In the rows, 128 means zero.
Known rows, with every step that occurs
zosa tebor: [162 146 151 162 108 121 100 140 104 139 147 127 138 156 129 136 157  89
 126 125 113  85 164 107 103 137  96 123 124 123 161 104 109 140 116 144
 141 105 146 154 140  86 117 104 152 112 134 113 127 148  88 128  88 143
 155 144 116 160 120 147 115  76 112 139 143 136 150 131  74  75 128 110
 137 137 126 119 123 117 104 154 125  85  99 123]
zazam vabag tutisu tebor: [186 154 213 133 141 171 104 170  85 127 131 106 123 147  80 138 171  89
 107 142 163  99 175  92 123 130  85 128 143 147 170  90 128 170 134 144
  89  77 108 168 120 121 139 122 124 111 102 120 167 162  71 139  62 151
 186 134 110 164  88 137 131  66 127 176 148 169 146 124  64 107 112  62
 133 118 114 127  88 105  90 143 114  83 108 113]
zosa tebor tutisu vabag: [154 133 189 145 136 136  94 140  86 151 139 124 120 146 134 117 166  64
 118 133  96 125 170 103 113 135  71 136 150 121 179  95 133 157 131 146
 117 110 141 190 140 113 117 102 149  86 104 101 151 148  92 124  88 163
 145 138 120 170 112 168 124  65 123 146 153 147 155 120  70 116 113  72
 141 125 124 123 123 124  87 155 127  59 107 121]
zosa tebor tutisu: [142 147 176 167 111 147  95 138  94 150 150 121 140 167 144 108 171  69
 112 118  92 103 160 113 114 146  74 132 153 145 172  99 117 147 131 130
 140 104 149 174 146  92 130 110 150  99 106 107 126 123  81 114  83 169
 142 138 132 187 109 141 112  52 111 131 139 129 148 139  71 101 111  86
 122 150 110 127 138 127 104 149 126  73 100 122]
tutisu tebor sivune vabag: [151 132 202 136 141 143 111 146  78 143 152 104 106 128 136 119 165  94
 116 123 115 124 140 119 105 108  78  94 143  85 164  91 126 170 105 148
 102 111 123 153 124  98 103 112 130 131 109 128 182 153  98 121  59 166
 146 105 123 136 112 127 103  64 138 145 112 172 142 114  67  97 106  85
 106 143 110 115 119 115 103 165 110  67 122 152]
tebor pizu: [142 149 181 175 113 163 131 136  81 128 157 113 135 152  98 137 149 102
 104 129 125 105 133 129  99 118  96 124 130 139 195 133 136 156  88 162
 107 127 131 155 138  86 138 111 142 113 136 136 129 146  77 138  78 165
 155 147 155 184 104 150 114  57 100 142 140 151 145 162  71  80 119 105
 153 148 120 121 114 150 100 143 124 133 125 117]
zazam vabag tutisu tebor pizu voge: [168 160 210 137 114 181 142 178  73 101 131  72 123 146  68 123 165  74
  88 151 158  89 168  99 122 145  80 128 152 149 185 113 153 191  98 153
  61  78  73 175 140 137 155 105 105 127 125 134 161 159  83 144  31 162
 186 135 101 157  87 117 146  71 141 149 158 192 168 126  37  94  94  58
 146 126 114 124  84 134  74 147  99  90 114 114]
sivune vabag pizu tebor: [163 112 167 125 143 133  91 144  95 146 149 108 107 126 102 134 156 113
  93 126 111  79 167 151 129 145  80  94 155 148 207 111 102 170 116 149
  99  94 122 167  94  98 112 131 103 163 116 120 166 167 110 132 105 146
 185 123 120 127 107 178 120  68 111 174 147 180 159 116  60 104 114 120
 158 143 144 125 141 144  75 141 133 107 134 141]
tutisu tebor sivune vabag pizu: [146 108 202 110 145 157 105 137  56 142 156  97 105 123 115 126 154  85
  94 122 117 117 135 133 116 111  79  85 138 104 178 103 131 188 113 149
  92 110  94 159 132  81 103 107 110 151 114 133 179 167 100 124  74 147
 165 115 127 133 111 140 103  80 124 166 120 171 146 112  61 103  95  63
 115 160 125 122 116 109 100 164 119  70 126 151]
zosa tebor pizu vabag fovo: [147 154 132 189 120 165 115 137 104 127 143 127 116 146 101 154 156  90
 118 116 151 106 179 131 100 135  61 131 129 113 205 126 139 171 114 168
 121  98 117 144 144  95 138 124 134 100 152 159 153 180  96 141  47 151
 182 159 103 159  82 179 130  64 100 151 147 146 156 139  61  95  94  87
 128 130 147  95 128 122  71 183 109  96 129 146]
tebor tutisu vabag: [147 143 210 151 146 148 101 132  91 147 146 120 115 145 119 110 165  82
 110 147  91 141 147 109 114 111  75 142 159 139 182 111 133 161 107 125
 111 133 150 170 105 124 106 111 125  97 100 104 160 143  94 131  94 183
 142 135 139 186  86 171 127  52 119 145 139 153 145 131  86 125 117  83
 146 139 120 130 109 149  90 143 116  92 121 129]
fovo vabag tutisu tebor pizu: [146 138 196 149 110 185 129 154  62 124 136  78 122 140  63 119 174  83
  95 145 152  81 172 111 106 145  68 113 168 144 200 138 141 197  99 156
  53  74 102 208 144  86 123 116 137 114 128 148 154 134  86 140  67 159
 193 139 122 154  80 150 117  46 129 187 168 166 146 117  50 103  87  65
 135 120 128 138 106 124 108 162 115  84  95 104]
tebor sivune: [142 141 195 170 124 144 109 118  98 131 168 118 143 131 154 125 144  97
 131 115  98 142 127 112  95 114  70 132 144 123 157 107 126 153 109 132
 121 147 131 118 126  79 109 111 133 123 122 113 147 137  91 131  85 157
 142 103 133 181 100 140 114  68 126 133  95 135 141 123  87  70 139  89
 135 160 105 128 113 135 102 161 117 100 122 142]
zazam vabag pizu: [147 125 177 126 136 156  99 149  67 126 143 107 112 128  85 161 156 109
  99 123 123 101 150 110 125 121  99 129 135 161 185  96 128 176 123 135
 115 129 112 157  91 110 111 126 112 135 120 107 138 199  99 145  87 125
 177 123 147 165 105 168 137  89  88 168 141 155 142 136  65 107 129  71
 167 130 138 121  98 143  78 146 126 126 143 119]
tutisu tebor: [169 151 188 143 122 126 116 150  96 137 141 101 115 169 117 131 167  86
 112 135 131 101 163 125 117 106 101 106 119 133 155 109 116 147 100 132
 113 110 131 152 123  91 130  96 133 124 137 107 146 140  92 124  78 149
 161 133 113 157 113 132  98  62 128 153 124 141 137 146  70  83 111  98
 129 125 111 133 122 127 115 148 114  98  93 122]
fovo vabag pizu: [135 134 165 130 131 140 104 122  81 130 162  97 119 142  90 139 161 103
 104 129 102  90 153 116 107 138  88 124 149 160 186 127 114 179 107 132
  87 123 127 173  96  83  85 122 119 136 124 116 136 166 103 152 108 120
 179 134 145 155  93 175 123  86  94 187 138 155 128 115  78 113 130  81
 158 134 162 135 109 147 105 139 118 108 117 130]
pizu vabag fovo: [168 182 154 178 144 141 104 106 127 134 154 116 105 140 106 149 158 108
 133 127 127 122 165 127 105 112  70 140 139 138 174 112 124 158 123 140
 121 117 137  99  90 103 120 141 119 103 145 153 180 181  90 134  53 154
 183 140 104 162  59 181 137  61 112 151 110 150 139 147  83 107 127 103
 125 146 140 109  97 146  85 161  88 114 141 165]
vabag tutisu tebor pizu: [148 147 210 151 100 181 122 167  70 128 151  92 139 153  81 119 163  79
  95 130 163  90 170 121 119 124  85 114 144 152 195 131 150 169  95 157
  90  87  95 182 158  89 165 110 131 119 120 140 132 130  71 141  68 173
 191 153 125 160  89 129 118  30 127 165 154 158 160 150  55  88  91  86
 134 136 102 138 100 136 117 146 122  87  89 105]
tutisu vabag fovo: [171 159 178 164 144 119 119 128 104 141 154 128 115 143 105 126 162 113
 141 144 130 128 175 124 101 106  87 120 137 130 178 104 137 146 117 141
 106 126 134 117  92 107 114 122 118  89 151 157 183 181  89 152  73 145
 163 140 111 167  78 188 123  44 119 151 126 163 139 120  85 102 121 108
 141 117 148 125 103 132  77 152 104 106 144 154]
tebor sivune vabag: [144 135 188 154 147 149 107 124  93 133 157 114 133 115 131 128 150 112
 122 123 101 138 130 133 101 129  80 112 167 100 168  98 129 165 102 152
 116 134 136 136 115  88  88 134 125 128 110 140 173 164  98 123  83 176
 141 102 133 164  94 151 117  65 123 132 101 167 145 112  88 100 133  92
 114 162 129 110 100 134  92 155 115  97 137 157]
sivune tebor: [188 158 189 156 107 111  95 143 110 129 138 124 117 143 101 134 130  92
 122 138 142  88 166 125 103 131  87 104 138 142 154 119 122 159 117 135
 120 124 146 144 115  79 126 122 127 124 101 117 131 147  90 125  87 154
 148 147 115 153 112 149 117  67 117 120 137 145 143 129  82  78 115 124
 136 144 100 123 119 135  84 156 126 112 107 151]
pizu vabag: [161 157 163 169 137 138 108 120 116 135 146 120 103 135 107 152 157 109
 125 132 112 115 144 113 116 120  75 150 143 136 175 112 113 160 108 138
 121 131 142 139 107 111 110 121 124 119 120 113 163 156  94 145  77 149
 161 131 122 165  83 168 127  82 116 155 119 149 139 131  84 107 135  91
 139 140 134 108  98 144  96 152 103 119 121 139]
fovo vabag tutisu tebor sivune: [157 143 214 144 134 167 106 131  66 136 149  97 127 133 116 103 178  81
 122 134 136 115 174  90  98 136  52 114 176 129 161 111 138 188 109 129
  56  88 109 171 137  93  96 111 123 124 110 134 169 115  92 136  79 144
 183 109 105 147  80 144 120  60 159 188 124 151 138  91  73  96  92  43
 108 129 115 146 114 102 107 155  99  49  99 132]

Rows
[156 134 203 140 130 187 123 166  67 134 140  89 131 139  74 123 173  97
  85 138 161  81 158 127 124 131  79  98 169 125 210 130 143 194 104 180
  74  75 103 190 145  99 146 129 120 118 109 171 171 148  76 131  64 192
 184 167 129 149  79 136 109  40 129 174 168 195 160 130  55 110 100  87
 123 135 121 129 101 130 104 158 117  90 105 122]  sivune vabag tutisu tebor pizu
[147 128 168 156 139 146  91 128  88 142 141 123 135 119 151 122 164  93
 121 120 104 119 148 122  99 141  81 110 153  84 168  86 119 156 122 156
 129  97 139 157 143  86  83 122 134 126 107 141 158 160  98 118  82 154
 143 111 129 138 109 149 109  72 125 131 120 163 157  95  67  87 127  84
 105 147 136 104 129  99  89 170 127  69 126 146]  zosa tebor sivune vabag
[156 119 205 106 124 133 117 140  64 131 157  71 108 131 123 109 165  76
 108 128 104 106 142 111 123 140  88  89 155 106 166 108 124 187  93 143
  75 119  81 148 130 112 100 102  86 165 130 124 184 166 101 123  63 140
 168 109  99 116 110 119 118  92 143 140 116 190 155 101  54  93 103  67
 123 163 129 109 106 134  94 158  93  82 128 160]  tutisu tebor sivune vabag pizu voge
[168 161 208 157 112 139  88 137 104 137 137 121 114 155 109 113 132  64
 100 136 128  98 158 128 113 133  73 121 163 157 164 120 132 171 137 129
 126 131 147 164 124  90 143 137 131 110  74 106 133 126  95 109  78 175
 146 147 133 168 105 141 123  47 120 109 138 148 144 140  77  92  97 115
 140 151  90 139 126 152  79 155 118  91 100 150]  sivune tebor tutisu
[148 118 193 126 117 132 105 149  70 135 155 100 109 148 124 104 173  57
 100 135  77 106 170  93 127 153  78 125 153 153 187 115 127 175 116 133
  93 116  94 185 129 127 111  83 108 115 127  93 149 149  90 130  84 130
 156 146  98 147 115 157 147  90 124 134 162 165 171 109  46 114  96  69
 152 144 144 128 113 139  79 143 123  56 116 135]  zosa tebor tutisu vabag pizu voge
[168 148 191 172  95 148 112 152  91 122 135 114 116 143  81 144 123  86
 107 129 155  90 147 145 103 130  85 101 137 135 182 140 142 179 105 154
 109 132 129 169 140  70 135 112 136 124 104 137 120 151  86 136  65 158
 157 158 140 154 115 147 109  57 110 118 159 149 162 141  71  76  85 123
 155 139  95 124 127 147  80 165 123 113 107 138]  sivune tebor pizu
[159 162 196 162 146 126  92 129 118 153 140 120  97 141 131 102 159  71
 132 143 119 138 195 130 109 118  45 120 156 151 195 107 123 155 128 125
  94 104 135 143  83 132 133 126 118 104 133 126 177 154 105 132  75 171
 160 128  94 154  81 193 146  33 128 139 135 157 151 129  68  98  83 112
 132 118 127 130 147 144  64 152 105  77 132 155]  pizu tebor tutisu vabag fovo
[154 141 167 177 112 198 106 149  84 128 146 117 139 125  99 157 169  88
  98 122 147  94 169 109 119 154  60 137 150 140 205 124 150 178 110 174
 104  85 101 181 155  99 142 115 145 104 113 148 146 142  82 153  66 161
 195 174 119 157  75 167 138  74 120 177 164 159 163 127  61  98 110  61
 124 140 135 113 103 129  83 158 122  75 107 120]  zosa tebor pizu vabag tutisu
[161 163 171 178 126 163 127 138  94 121 147  96  85 148  85 140 159  86
 114 130 176 115 171 137 120  99  69 113 125 116 197 128 144 182 102 152
  90 104 107 131 137  95 151 117 122 106 155 153 169 172  90 140  30 160
 192 160  95 151  74 167 116  48 119 151 134 152 146 153  60 102  78  77
 127 120 135 111 111 143  82 181  95  98 118 144]  tutisu tebor pizu vabag fovo
[152 155 200 159 121 140  84 136 115 137 147 114 125 154 142 108 149  72
 106 131 101 114 163 128 117 125  61 128 165 159 178 104 102 141 123 126
 122 124 138 153 111 112 141 119 131 141 115  86 139 117 102 113  92 178
 155 117 119 175 105 148 134  46 125 137 118 142 147 152  65  95  99 123
 145 146  99 133 154 157  81 139 123  83 102 124]  pizu tebor tutisu
[144 130 164 166 117 139 104 131  91 141 151 130 144 144 164 121 152  79
 136 111  97 125 157 113  89 137  76 124 134 104 153  95 128 143 115 143
 135 116 129 137 151  68 109  90 132 117 129 116 132 132  89 123  82 144
 144 115 117 154 118 131 107  69 121 130 114 126 153 107  74  68 123  75
 121 137 112 118 140 103 100 159 124  67 106 131]  zosa tebor sivune
[168 151 193 148 133 155 108 142  82 140 137  94 127 152  80 112 178  87
 116 151 142  81 185  93 114 137  75 119 169 160 167 115 111 172 116 140
  62  74 123 187 124 100 110 130 126 112 105 131 168 127  99 145  88 150
 194 134 104 145  80 150 117  56 141 199 151 152 136 105  68 108 105  70
 118 117 131 142 103 116 111 141 109  75  92 123]  fovo vabag tutisu tebor
[156 137 213 144 140 130  96 137 103 153 140 114 101 134 125 101 159  78
 115 143 104 137 166 122 110 119  59 130 160 147 187 101 122 156 113 125
  95 116 137 172  96 133 116 100 129 115 113  97 161 139 115 138  90 167
 142 124 107 163 102 176 132  53 143 145 146 154 157 126  67  97  90 104
 149 120 115 135 155 151  70 146 114  78 114 130]  pizu tebor tutisu vabag
[157 145 219 148 138 177  95 134  77 132 156 106 117 119 132 124 179  77
 120 122 136 139 168  97 119 114  44 123 157 125 164 100 143 180 108 129
  80  98  86 137 138 111 119 108 107 123 108 126 178 120  94 140  52 159
 185 126  93 147  75 147 125  71 156 173  98 149 146 105  67 102  98  45
 100 147 107 130  94 113  96 158  98  54 105 142]  pizu vabag tutisu tebor sivune
[152 157 176 168  94 143 153 144  96 110 161  83 142 152 102 127 145  98
 112 129 108 105 129 116 110 137  98 127 147 139 184 143 129 161  70 154
 102 131 115 130 136  97 145  93 112 125 147 130 132 153  79 145  68 159
 160 137 117 168  99 126 131  63 125 116 140 165 152 146  52  71 122 104
 153 160 117 121 102 164  91 145 102 135 113 127]  tebor pizu voge
[133 118 199 132 148 163 101 122  63 137 165 104 124 114 119 131 147 115
 106 118  97 122 128 140 112 137  88 109 155 113 187 116 134 183 119 155
 109 128 117 141 112  83  89 131 108 144 110 140 168 169 102 129 100 153
 161 111 155 155  92 163 119  75 102 161 116 172 144 100  77 106 132  79
 134 171 138 124 104 131  88 154 124  96 148 157]  tebor sivune vabag pizu
[173 162 186 165  85 129 129 149  95 110 138  96 115 150  95 125 127  86
 116 144 144  75 143 124 114 147  89 103 143 137 168 149 150 174  81 144
  96 136 112 153 143  92 142 108 109 132 120 128 130 153  83 135  53 155
 153 156 102 147 115 131 136  69 123  97 158 174 175 140  57  56  93 114
 153 156 101 119 109 165  76 150 102 124 109 146]  sivune tebor pizu voge
[143 125 198 137 122 149  84 136  96 140 166 111 130 148 124 106 152  68
  88 121  94 104 163 135 128 134  61 117 151 183 198 121 108 167 130 120
 103 122 113 157 111 100 137 109 116 155 120  86 133 124 109 122 106 155
 174 121 136 159 108 154 138  55 101 150 130 136 156 147  53  98  95 110
 156 159 117 152 151 161  84 132 128  83 103 127]  vabag pizu tebor tutisu
[179 167 215 155 141 118  87 130 106 145 133 125  95 132  95 108 138  62
 127 157 135 127 193 135 108 122  56 121 157 146 178 120 157 178 143 134
 102 125 139 149 103 111 133 133 115  86  86 141 169 160  93 125  57 168
 149 155 105 160  77 191 132  45 122 118 145 160 154 118  84 109  70 117
 138 129 115 132 125 141  64 167 100  76 125 175]  sivune tebor tutisu vabag fovo
[168 150 187 151  86 143 144 164  88 106 152  76 122 172 100 112 151  79
 103 138 134  90 153 112 116 129  95 105 136 124 171 130 139 170  66 147
  88 120  96 153 151 108 152  80 113 133 158 126 142 141  80 132  48 159
 159 143  97 154 126 105 117  66 139 122 144 167 152 149  39  74  95  99
 144 138 112 118 116 150  99 149 101 108 102 121]  tutisu tebor pizu voge
[141 135 218 111 130 145 115 134  74 141 170  90 119 140 101  93 166  67
  98 146  67 122 145 102 139 137  78 130 163 162 187 119 138 178 109 121
  85 144  97 164 105 135 113  97  92 123 119  98 164 143 101 145  87 144
 158 137 121 157  90 161 164  82 129 136 144 177 154 117  62 115 105  76
 158 153 132 138  97 168  82 121 107  95 130 142]  tebor tutisu vabag pizu voge
[162 137 176 121 128 134 120 144  90 125 155  82 118 141  86 118 155 112
  95 132  94  78 139 125 133 151 114 109 167 146 188 123 112 171  97 149
  97 126 108 149 102 111 108 123  87 153 132 134 169 168  89 133  86 153
 170 134 115 131  96 153 136  91 121 144 138 195 148 115  63 107 137 106
 141 174 153 110  90 154  83 135 110 125 142 152]  sivune vabag pizu voge
[163 144 230 134 143 176 107 155  71 125 144 105 121 122 119 124 166  77
 114 129 145 129 176  92 113 128  66 128 151 130 167  89 135 182 126 138
  84  95  92 153 131 110 126 116 121 120  97 118 164 149  86 133  58 152
 177 106 106 164  95 127 131  62 136 169 126 168 144 102  70  92 105  36
 115 127 100 133  98 100  85 160 109  66 119 128]  zazam vabag tutisu tebor sivune
[139 156 196 173 127 208 123 139  85 124 155 106 132 117  77 144 160 102
  96 126 140 114 149 114 121 135  64 137 163 157 214 136 149 188 102 169
  86 106 108 159 129 104 132 127 126 110 108 153 159 148  89 160  66 186
 197 166 131 166  55 174 138  58 115 176 146 165 155 137  69 117 124  72
 141 153 128 117  82 149  83 144 116 111 118 121]  tebor pizu vabag tutisu
[148  92 217 114 142 129  89 125  69 143 160 119 103  94 139 128 155  81
 125 132 106 138 166 126 103 123  51  96 134 134 193 101 137 179 102 135
  80 137  93 150 107 109  87  90 111 144 124  98 162 161 120 151  96 123
 163 101 112 137 107 189 134  84 132 162 122 152 158  98  68  73  88  69
 153 131 127 132 143 120  73 152 124  67 132 144]  tutisu vabag pizu tebor sivune
[145 148 206 151 155 178 108 130  75 146 148 108 144 106 121 111 166 110
 111 121 117 131 141 115 107 145  75 126 190 123 173 100 142 179 118 156
  92  97 118 142 117  88 108 138 116 127  96 166 180 139  91 131  90 182
 171 121 130 162  64 154 126  51 134 158 115 187 146 101  82 108 134  80
 101 174 130 136  87 116  94 139 114  86 136 154]  tebor sivune vabag tutisu
[156 124 232 117 135 139  82 152  71 138 142 117  84 120  84 111 141  56
  95 142 121 109 163 124 121 131  66 116 150 161 202 139 150 196 138 135
 102 140 110 188 113 103 112 110 109 124  73 103 146 149 101 138  90 136
 151 150 141 149  97 182 132  67 106 143 168 162 166 106  76 121  76  83
 158 143 113 145 119 154  71 154 124  73 116 147]  sivune tebor tutisu vabag pizu
[150 166 207 161 154 148 113 122  99 150 161 115 113 143 109  97 158  80
 124 139 102 147 174 124 114 107  71 135 162 141 188 111 145 153 130 136
 108 124 142 134  89 119 128 130 119  86 125 141 179 162  95 131  76 177
 153 140 119 187  56 187 135  33 108 141 132 154 143 136  85 116 103  98
 135 138 136 135 111 148  84 159 103  88 137 155]  tebor tutisu vabag fovo
[153 165 181 156 132 153 111 118  89 141 150 103 149 142  90 120 166 105
 120 137 122  90 163 104 110 151  86 145 184 173 174 119 123 171 117 139
  81  96 132 176 103  89 101 143 127 113  96 148 161 145  88 146 107 156
 190 133 127 168  64 170 134  58 127 187 143 164 134 111  79 112 138  84
 134 133 144 141  90 126 100 131 113 105 112 126]  fovo vabag tutisu
[155 135 189 157 124 125  95 115 109 134 154 131 132 122 164 117 145  92
 133 131 105 135 155 129  94 118  62 104 141 123 163  95 111 144 103 127
 113 121 127 119 118  94 109 101 127 146 135 104 148 120 108 127  82 149
 154  92 111 156 113 152 122  62 138 137  96 136 149 127  78  62 113 106
 133 144 101 126 151 130  81 153 119  86 111 139]  pizu tebor sivune
[141 171 162 193 126 166 128 118 105 127 151 107 104 138  92 146 143 108
 119 119 145 127 152 142 101 107  65 136 139 138 209 131 141 175 102 157
 107 126 121 120 116  95 138 128 122  98 145 173 169 183  84 152  43 170
 183 156 116 170  57 178 126  52  99 144 129 151 148 151  76 102 108  95
 138 142 149 105 103 156  66 166  93 118 141 149]  tebor pizu vabag fovo
